Each row comes from the steps of one path. Every step used is in the known rows, and no mark comes twice. Write the path behind each row, first mark first.
In the rows, 128 means zero.
Known rows
vuvape, siten, tisib, vobuf, tapof, fomo: [152 109  95 143 119 148 110  82  97 148 109 113 143 169 143 125 146 188
 162 124 154  97 135 232 179 127 122 158 144 171 102 113  48  69 197 157
 136 117 154  97 133 118 154 122 141  83]
fomo, bopif, tega, tado, kirag, taga: [185 144  99 175 128 181 181 107 153 121  69 164 141 134 158  78 139 153
 163 149 204  65  60 191 138 126 171 100 182 176 123 161  86 111 163 148
 108  86 149 155 124  86 156 142 161 115]
vinad, bopif: [150 118 114 143 124 157 125 112 134 119 163 121 119 148 141 103 120 142
 149 157 182  91 120 168 154 127 115 110 144 166 129 113  65  95 166 112
 110 108 142 124 125 106 111 132 164 110]
zanemok, bopif, vinad, vuvape: [164 138 110 149 128 167 106 118 131 144 170 135 124 133 158 100 141 163
  90 138 149 118 126 164 152 140 149 116 128 162 104 106  76  78 162 115
  95 131 145 134 130  76 133 113 137 141]
vuvape, siten, tisib: [166 118 101 141 149 162 117  96  92 139 102 116 147 165 143 120 129 175
 150 113 168  92 150 205 165 127 130 141 127 173 102 112  72  88 172 140
 159 115 144  94 123 118 158 132 136  95]
fomo, bopif, zanemok: [142 128  90 154 142 171 126  74 139 131  81 143 144 146 154  98 153 153
 160 162 188 129 117 172 150 126 145 126 142 191 113 136  81 100 153 123
 103  94 165 109 117  74 120 149 173 103]
zanemok, bopif, vinad, vuvape, siten, tisib: [166 134 105 155 146 177  93 107 103 143 164 127 138 144 156 121 136 179
  82 114 132 116 158 188 158 147 148 130 121 167  83 103  58  67 175 122
 138 130 139 113 126  81 150  97 114 128]
vinad, vuvape, vonav, taga, kirag, tado, sisek: [160 120 112 105 116 175 156 121  98 120 118 177 128 140 136  84 129 139
 123 170 178  88 147 170 138 170 156 124 142 140 131 117 107  95 173 123
 151 141 118 133 128 113 162 151 146 126]
zanemok, bopif: [168 121 100 148 132 149 121 124 141 133 157 117 132 145 145  99 129 158
 148 140 180 110 128 164 150 123 144 115 116 176 124 116  89  86 162 115
 101 123 159 126 127  97 130 127 150 108]
tega, tado, kirag, taga, vonav, vuvape, tovafu: [180 137 110 135 118 151 174 131 120 106 112 141 141 134 159  68 148 172
 124 147 198  91  61 190 136 114 163  77 176 153 121 165 120 100 202 118
 109 121 122 136 124 106 158 102 135 161]
vuvape, vinad, bopif, tega: [158 133 107 137 116 184 119 109 137 135 145 139 120 132 155 108 147 128
 116 147 152  69 100 178 155 155 124 113 185 164 141 137  59  97 169 129
 110 111 152 173 122 123 132 125 150 126]
tapof, fomo, bopif, vinad: [144 147 113 154 137 179 119  98 138 162  85 145 151 113 161 103 150 161
 173 171 185 108  98 192 155 131 153 141 168 163 109  88  75  91 130 117
  83 107 159 136 129  64 146 136 168 103]
tado, sisek, tisib: [190 109 112 140 129 192 126 111  85 123 114 120 141 111 139  71 112 157
 169 147 198  94 106 186 147 119 141 127 157 146 135 108  87 103 159 154
 115 117 139 114 130 110 164 175 176  81]
zanemok, bopif, vinad: [171 125  93 150 136 160 105 122 134 152 162 131 136 117 158  97 139 167
 131 144 163 122 116 162 151 135 153 128 127 167 127 122  83  88 156 126
  85 129 160 134 123  66 143 125 148 129]
tisib, sisek, tado, kirag, taga, vonav: [203 125 128 146 113 140 173  89 170 129 106 117 138 138 132  85 112 172
 177 144 200 120  97 180 145 160 161 117 174 161 144 139  91 136 201 144
 126 108 109 108 131  67 181 160 178 160]
siten, tisib: [169 121 105 147 131 152 131 107 110 143  98 130 138 155 136  84 120 179
 141 139 181  98 161 189 154 118 132 137 132 184 134 100  72  91 152 133
 113 111 147 105 124 109 136 145 136  98]
kirag, tado, sisek, tisib, siten, vuvape: [199 115 141 161 112 184 141 100  99 158  94 124 154 134 152  99 124 182
 163 142 203  98 114 193 146 178 141 147 153 113 132  74  83 113 134 154
 150 116 109  83 124  62 169 165 173 110]
siten, tisib, vobuf: [179 108  83 147 119 154 140  95 108 149  89 132 137 158 127  85 134 178
 147 139 160 116 148 208 155 110 129 138 130 186 140 135  65  98 189 151
  99  94 154  89 124 119 137 149 145 102]
vonav, vuvape, siten, tisib, vobuf: [181 105  89 128 130 159 125  98  86 145 100 110 132 188 148 120 163 174
 110 123 146  92 130 216 175 119 123 124 117 179  99 144  80  92 209 151
 143 115 128 115 129 128 155 115 131 126]
vuvape, vinad: [160 128 101 119 121 164 137 103 120 142 111 139 134 113 147 107 145 150
 138 134 167  97 108 177 157 136 136 125 187 164 133 134  86 104 164 132
  99 126 160 137 122 128 139 144 153 113]
bopif, tega, tado: [176 127 110 148 119 161 141 118 158 138  90 151 128 170 166  80 163 145
 150 146 186  43  85 183 134 116 129 119 140 160 131 140 102 114 153 152
 105 106 154 164 123 105 148 141 150 127]
tapof, fomo, bopif, tega, tado, sisek, tisib: [173 141 126 175 134 213 133 109 133 130  69 147 154 129 161  81 148 149
 190 171 204  57  80 209 126 117 150 129 173 150 110  96  79 100 141 141
 109  88 152 157 131  89 165 149 163  77]
taga, kirag, tado, sisek, tisib, siten, vuvape: [200  98 147 156 119 186 183 102  94 153  93 131 171 119 144  95 114 183
 157 148 205 119 111 193 142 160 137 155 148 124 135  80  91 148 157 164
 148 130  85  82 129  64 182 152 164 120]
kirag, taga, vonav, vuvape, siten, tisib, vobuf: [182  99  99 149 118 159 118  99  99 132  82 120 148 176 137 104 141 199
 118 135 177  87  94 232 171 121 139 104 149 192 128 150  77  73 218 131
 153  96 133  98 141  97 163 110 149 150]
vonav, taga, kirag, tado, sisek, tisib: [194  93 119 142 141 179 185 137  89 131  97 173 156 105 121  76 113 157
 202 162 222 111 149 168 125 156 127 146 146 153 155 113 110 124 185 139
 146 139 105 128 146  80 177 170 174  94]
vobuf, tapof, fomo: [133 129 127 133  96 127 114 102 137 146 129 120 127 148 156  96 141 174
 166 161 196  79 107 185 174 126 122 144 160 162 123  77  72  68 140 131
  89 140 157 147 139  95 128 134 158  89]
tapof, vobuf: [150 125 116 136 110 140 159 112 112 138  99 144 121 134 142  86 135 131
 153 142 188  96  98 236 148 128 122 133 134 155 137  82 105  98 121 135
  91  94 164 131 108 113 131 145 163 104]
fomo, tapof, vobuf: [147 121 113 143 104 144 158  60 112 140  97 143 136 125 165  80 139 126
 170 143 205  93 101 233 154 129 124 132 138 167 136  96 113 108  74 131
  89 110 174 124 118  96 137 131 163  74]
sisek, tado: [185 118 128 140 118 127 146  99 126 155 105 120 109 154 152  94 135 157
 181 143 209  98 131 164 138 164 122 133 137 173 116 100  90 128 159 131
 114 104 139 119 117  99 141 147 150 131]
vonav, taga, kirag, tado, sisek: [181  92 106 130 139 165 177 139 103 143 103 177 143 117 128  87 122 151
 192 157 209 102 152 164 132 155 151 141 145 148 155 118 120 121 183 129
 140 154 109 131 147  86 173 175 163 103]
vuvape, vonav, taga, kirag, tado, sisek: [167 107  89 102 129 166 159 130 100 131 110 175 143 120 134  81 127 143
 174 177 195  92 134 169 136 167 158 140 139 147 159 137 118 108 166 136
 140 140 136 134 120 102 175 167 157 113]
tisib, siten, vuvape, vinad, bopif: [163 134 135 133 117 177 123  92 117 167 137 118 142 157 147 143 147 180
 104 139 143  99 107 190 177 153 112 123 173 150 107  93  66 109 140 124
 119 121 111  96 114  80 119 120 153 135]
tovafu, vuvape, vonav, taga, kirag, tado, sisek: [168 109  84  99 120 166 158 109  94 138  97 180 133 148 146  81 129 138
 176 175 195  77 138 182 140 162 146 119 143 142 149 104 129 105 178 131
 148 141 121 135 134 114 174 179 160  59]
tega, bopif, vinad, vuvape: [157 123 125 145 128 167 135 106 115 132 150 133 126 130 156 117 148 160
  92 147 147  74  97 173 180 147 149 117 141 157 100 118  85  98 171 134
 110 122 144 133 110  93 172 116 148 141]
kirag, taga, vonav, vuvape, vinad, bopif: [161 118 124 139 105 166 119 115 126 115 135 130 133 138 143 103 133 169
  99 161 187  73  76 189 163 139 134  78 199 181 144 138  74  74 191  99
 127 112 132 145 139  93 133 105 152 159]
taga, vonav, vuvape: [160 118 117 120 131 141 116 111 125 130 106 113 140 169 153  81 153 172
 110 169 184  55 115 181 159 106 131 102 126 191 135 127 119  83 173  95
 112 120 133 139 135  91 130 113 147 157]
fomo, bopif, tega, tado, kirag: [176 148  93 160 142 177 176 100 151 124  78 157 141 136 162  80 150 143
 159 154 185  54  91 181 135 117 162 110 160 178 116 161  96 116 159 141
 100  91 148 156 116  93 144 138 151 110]
vuvape, vonav: [149 133  92 105 116 150 123 102 125 127 114 131 133 150 150  85 140 148
 142 166 179  90 101 177 158 134 137 125 129 167 137 134  93  93 140 134
 104 105 173 128 102 121 141 143 160 120]
fomo, bopif, tega, tado: [168 134  98 169 137 174 144  99 161 126  70 153 145 155 162  91 157 143
 159 155 194  44  97 181 135 118 151 112 156 177 116 146  97 111 152 137
 100  81 164 149 115  91 127 132 153 104]
taga, kirag, tado, sisek: [178  89 111 142 120 166 181 114 115 136 109 144 144 104 147  84 112 146
 173 151 207 106 120 173 132 148 169 142 157 129 151 114 101 136 180 152
 131 142 119 115 138 100 181 167 156 111]
siten, vuvape, vonav: [159 137 108 115 115 150 124  88 119 132 109 137 128 171 151 102 145 176
  93 160 171  81  92 197 172 138 127 127 114 163 131 100  92  94 111 124
 108 108 157 103  98 123 137 137 137 134]
vobuf, tapof: [147 113 107 131 101 119 117  95 130 131 137 120 125 146 153  89 132 174
 147 147 192  75 118 167 176 126 126 132 156 172 130 114  80  80 154 144
  89 135 158 129 129  99 113 136 157  94]
sisek, tisib: [179 121 125 151 128 167 145 106 110 122  99 123 151 130 135  75 124 164
 170 149 211 109 108 180 147 121  98 132 137 174 131 109  80 109 155 141
 110  96 148 119 124 104 140 143 180  97]
fomo, bopif: [156 126  95 154 142 164 138  91 138 129  85 130 147 133 143  98 131 151
 168 153 199  91 122 171 158 119 153 116 156 184 115 124  91 102 151 118
  95  93 161 112 121  95 117 141 168  88]

Write each row's path
[172 102 116 135 138 146 190 137 122 143  93 179 148 133 126  90 131 155
 194 159 215 110 154 158 133 156 123 145 132 168 152 119 117 124 181 119
 135 140 115 136 142  83 156 152 166 117] => vonav, taga, kirag, tado
[149 126 107 130 120 172 129 106 125 125 159 132 125 116 142 118 133 138
 129 147 160  93 116 172 155 143 122 112 194 163 133 131  61  99 173 117
 109 117 151 138 119 126 117 127 150 112] => vuvape, vinad, bopif
[166 112 119 150  95 151 138  89 116 130 109 120 146 135 135  80 141 179
 185 160 194 114  92 207 162 119  90 149 154 170 133 113  57  89 183 160
  86  96 159 122 134 104 134 132 185  85] => sisek, tisib, vobuf, tapof, fomo
[199 115 120 156 118 141 139  89 155 148 101 113 135 168 131 100 120 177
 159 133 180 116 173 179 142 156 137 143 141 166 129 102  71 134 175 156
 123 103 121  95 119  88 153 157 139 118] => siten, tisib, sisek, tado
[181 107 104 115 130 180 167 127  87 118 103 173 157 109 127  71 121 150
 183 179 208 103 133 172 127 169 135 146 139 152 161 133 109 113 167 144
 145 124 132 131 119  97 179 162 166 102] => vuvape, vonav, taga, kirag, tado, sisek, tisib
[162 126 115 155 120 170 114 117 149 129 149 128 115 167 156  92 135 131
 134 158 173  62 104 177 154 140 116 111 134 170 140 119  64  94 159 126
 113 101 141 163 127 104 128 130 162 124] => vinad, bopif, tega
[152 118 114 117 139 171 158 120  98 124 148 167 141 125 140 113 149 158
  90 170 145  82 109 169 176 156 141 124 127 169 114 140 103 107 182 131
 120 134 133 146 105  91 185 112 143 148] => tega, bopif, vinad, vuvape, vonav, taga, kirag
[151 114  92 135 110 147 110  66  93 152  99 121 134 194 155 120 145 182
 166 129 158  81 136 241 181 125 109 135 147 165  95  78  63  67 202 148
 142 121 138 104 143 129 153 135 145  32] => tovafu, vuvape, siten, tisib, vobuf, tapof, fomo
[168 121 117 121 123 146 170 111 114 136  95 180 143 160 137 101 143 174
 124 171 193  93 127 183 149 175 120 144 109 161 151 103 110 113 132 117
 137 126 129 113 109 100 155 138 136 140] => siten, vuvape, vonav, taga, kirag, tado
[147 144 110  98 121 160 123 117 112 122 116 163 118 175 133  89 147 147
 111 165 167  83 141 170 159 144 121 111 125 172 114 116 102  71 153 105
 126 120 144 140 119 121 125 134 156 127] => vinad, vuvape, vonav, taga
[200 130 133 133 126 135 167 101  94 140 105 113 117 153 159  99 132 179
 147 134 204  89  86 195 153 172 146 108 155 182 104 133  94 109 202 123
 168 116 104 132 130  87 185 119 144 175] => sisek, tado, kirag, taga, vonav, vuvape, siten
[173 107  98 132 126 171 139 119 118 122 121 144 128 132 153  90 136 154
 166 144 187  63 100 181 131  98 164 113 170 131 121 133 107 111 164 151
 109 130 147 116 128 113 151 171 147  96] => tega, tado, sisek
[175 123  87 157 138 180  99  99  99 149 158 129 136 148 148 122 145 179
  87 114 115 130 147 203 158 141 146 130 121 170  90 133  52  73 205 136
 127 116 144  99 126  90 147 100 123 132] => zanemok, bopif, vinad, vuvape, siten, tisib, vobuf
[159 115  99 107 127 147 173 127 120 131  99 178 148 138 134  84 137 147
 174 177 201 101 138 162 136 168 128 142 123 166 157 138 115 111 163 126
 135 126 141 138 116  98 159 144 159 126] => vuvape, vonav, taga, kirag, tado
[164 141 104 150 129 170  93 123 122 139 177 127 128 124 162  95 145 154
  81 129 145 140 125 164 153 153 159 108 135 145  94 113  86  80 176 109
  85 131 147 127 118  92 133  87 131 143] => zanemok, bopif, vinad, vuvape, tovafu
[171 102 109 121 149 153 173 138 109 141 102 170 145 138 118  88 131 159
 177 159 197 111 142 165 148 117 115 135 127 189 142 122 119 121 180 121
 112 144 116 134 142  94 147 150 169 109] => vonav, taga, kirag
[180 127 103 163 127 161 127 133 166 131 141 138 131 166 163  90 157 150
 140 141 175  63 104 174 128 121 142 109 118 169 125 138  94  97 164 135
 104 112 163 164 122  93 141 119 134 125] => zanemok, bopif, tega, tado
[153 119 122 143 143 174 124  98  98 129 151 124 133 137 162 143 152 158
  94 126 139  72  93 186 189 154 147 120 138 151  78 127  83  95 187 140
 144 125 141 124 108  98 189 104 148 139] => tega, bopif, vinad, vuvape, siten
[155 146  99 130 121 168  98 112 126 135 174 138 127 134 161  95 145 157
  78 153 140 114 118 166 153 151 153 116 123 160 109 121  76  70 151 118
  99 124 161 138 111  85 137 106 132 147] => zanemok, bopif, vinad, vuvape, vonav
[190 104 103 149 117 169 156  94 109 126  92 125 149 135 127  77 135 163
 178 148 190 127  98 199 149 114  96 134 136 176 138 143  75 115 193 158
  96  77 153 103 123 115 141 146 193 101] => sisek, tisib, vobuf
[184 107 117 151 121 162 110 100 138 119  93 109 162 179 135 113 131 196
 116 132 182  87 102 216 174 129 151 102 158 173 128 132  85  85 205 135
 164 113 115 105 143  79 172 119 153 150] => kirag, taga, vonav, vuvape, siten, tisib, sisek
[158 115 111 116 146 149 103 100 110 125 109 102 146 176 159 109 159 171
 115 146 173  51 112 197 168 114 129 107 123 184 109 135 116  79 188 103
 149 123 128 130 133  98 147 101 148 154] => taga, vonav, vuvape, siten
[171 132 114 140 123 152 117 102 111 135 114 122 134 157 155 101 145 169
  97 132 177 116 101 195 170 142 135 117 128 141 113  87 103 106 142 111
  91 117 140  91 105 132 133 114 134 128] => siten, vuvape, tovafu
[159 118  87  91 129 154 156 107 102 135  96 173 138 169 138  83 139 145
 161 175 185  86 129 182 155 130 111 112 125 178 137 107 129 107 175 122
 123 129 127 139 129 122 150 155 163  65] => tovafu, vuvape, vonav, taga, kirag
[195 138 123 129 127 130 186 100 111 153 115 124 106 134 152  80 127 158
 177 142 197 110 124 167 139 161 139 132 141 174 118 118  90 131 168 135
 115 117 121 130 116 102 161 154 149 136] => sisek, tado, kirag
[172 123 131 118 123 154 164 109 116 172  87 156 163 171 139 116 150 187
 144 164 180 107 127 182 159 178 119 150 117 150 131  97 111 124 133 133
 142 128 102  95 110  55 155 132 161 149] => tisib, siten, vuvape, vonav, taga, kirag, tado
[152 129 122 127 131 167 123  93 108 121 121 120 124 176 151 124 144 148
 115 116 162  88 122 191 170 132 128 115 135 154  76 106  83  85 181 122
 155 123 130 113 132 129 143 119 154 124] => vinad, vuvape, siten
[175 135 129 135 121 161 113 101 114 171 103 104 150 172 157 116 154 181
 118 130 164 124 103 191 181 147 132 125 135 134  96  84 104 114 141 126
  99 119 113  75 105  83 133 111 159 136] => tisib, siten, vuvape, tovafu
[191 140 118 144 115 162 169 127 144 126  89 154 131 166 168  60 161 168
 113 158 189  36  48 199 139 116 150  89 155 177 141 163 109  97 180 138
 122 114 123 186 137  87 173 124 143 174] => bopif, tega, tado, kirag, taga, vonav, vuvape
[198 112  84 176 132 209 145  90 128 117  67 150 152 128 150  76 152 146
 171 155 185  59  80 206 129 112 153 116 169 165 123 170  85 119 185 170
 100  66 160 128 117 100 148 153 170  85] => fomo, bopif, tega, tado, sisek, tisib, vobuf
[175 112 119 149 126 155 112 110 100 127  89 118 151 174 144 103 132 200
 113 136 193  73 103 217 170 128 140 102 151 191 121 122  84  67 190 116
 164 110 129 111 141  88 163 107 139 147] => kirag, taga, vonav, vuvape, siten, tisib
[136 120 109 145 124 164 115  96 137 122 159 134 117 161 151 102 142 144
 141 167 173 133 118 168 148 136 106 119 131 171 128 125  57  93 167 118
 118 110 146 123 123  86 115 142 168 124] => vinad, bopif, zanemok
[185 123 138 146 127 174 139 104 110 155  90 107 168 145 137  88 133 175
 184 146 199 120 109 181 158 128  95 139 142 164 113 101  82 116 152 151
 116  97 121 103 122  60 143 137 202 106] => sisek, tisib, siten
[190 125 122 122 120 199 110  94  77 146 107 113 155 140 147  92 127 184
 131 157 172  95  89 205 167 141 137 136 145 135 121  91  86 103 124 161
 128 112 124  83 107  83 165 161 172 105] => tado, sisek, tisib, siten, vuvape, vonav
[170 122 100 137 116 203 120 116 127 123 154 150 117 118 162 107 148 127
 121 147 149  43  91 184 134 141 150 104 208 136 136 150  68 103 177 146
 117 123 148 166 122 127 144 142 133 112] => vuvape, vinad, bopif, tega, tado, sisek
[189 135 146 143 121 185 141  89  95 160  89 118 167 137 142 114 145 194
 128 135 174 115  97 198 167 145  93 141 166 160 112  89  75 118 137 145
 119 106 117  92 112  77 142 127 172 119] => sisek, tisib, siten, vuvape, vinad
[175 118 107 128 138 157 116 107  87 141 106 108 131 186 156 119 153 175
 104 122 164  78 140 200 172 128 126 121 120 176  93 115  86  85 179 136
 157 129 121 128 129 119 154 114 122 123] => vonav, vuvape, siten, tisib
[196 133 132 146 119 129 178 102 116 141 101 130 120 130 145  72 111 177
 179 148 218 103  96 184 139 164 151 115 165 186 136 124  88 114 180 121
 129 103 124 117 127  78 171 145 159 158] => sisek, tado, kirag, taga, vonav
[168 100 122 148 120 144 197 111 138 137  99 147 150 122 146  87 122 151
 176 151 217 115 125 167 132 150 137 145 140 151 150 115  98 140 178 140
 127 126 126 121 133  95 161 141 158 127] => taga, kirag, tado
[210 125 125 147 104 144 186  95 169 138 111 120 122 139 134  93 117 161
 184 132 200 140  91 172 150 169 159 121 173 147 134 131  83 148 193 166
 121 114 106 118 129  81 185 174 179 144] => tisib, sisek, tado, kirag, taga
[160 118  95 106 119 147 172 106 115 140  87 181 139 165 145  85 140 142
 178 175 202  85 140 177 142 164 117 120 126 160 147 103 126 107 174 121
 143 127 127 139 129 110 158 155 161  73] => tovafu, vuvape, vonav, taga, kirag, tado
[181 137 113 128 118 149 171 119 113 125 104 131 135 135 147  66 126 180
 125 157 197  92  70 194 163 119 158  91 161 185 143 144 100  84 184 116
 121 126 117 144 144  89 168 134 162 161] => tado, kirag, taga, vonav, vuvape
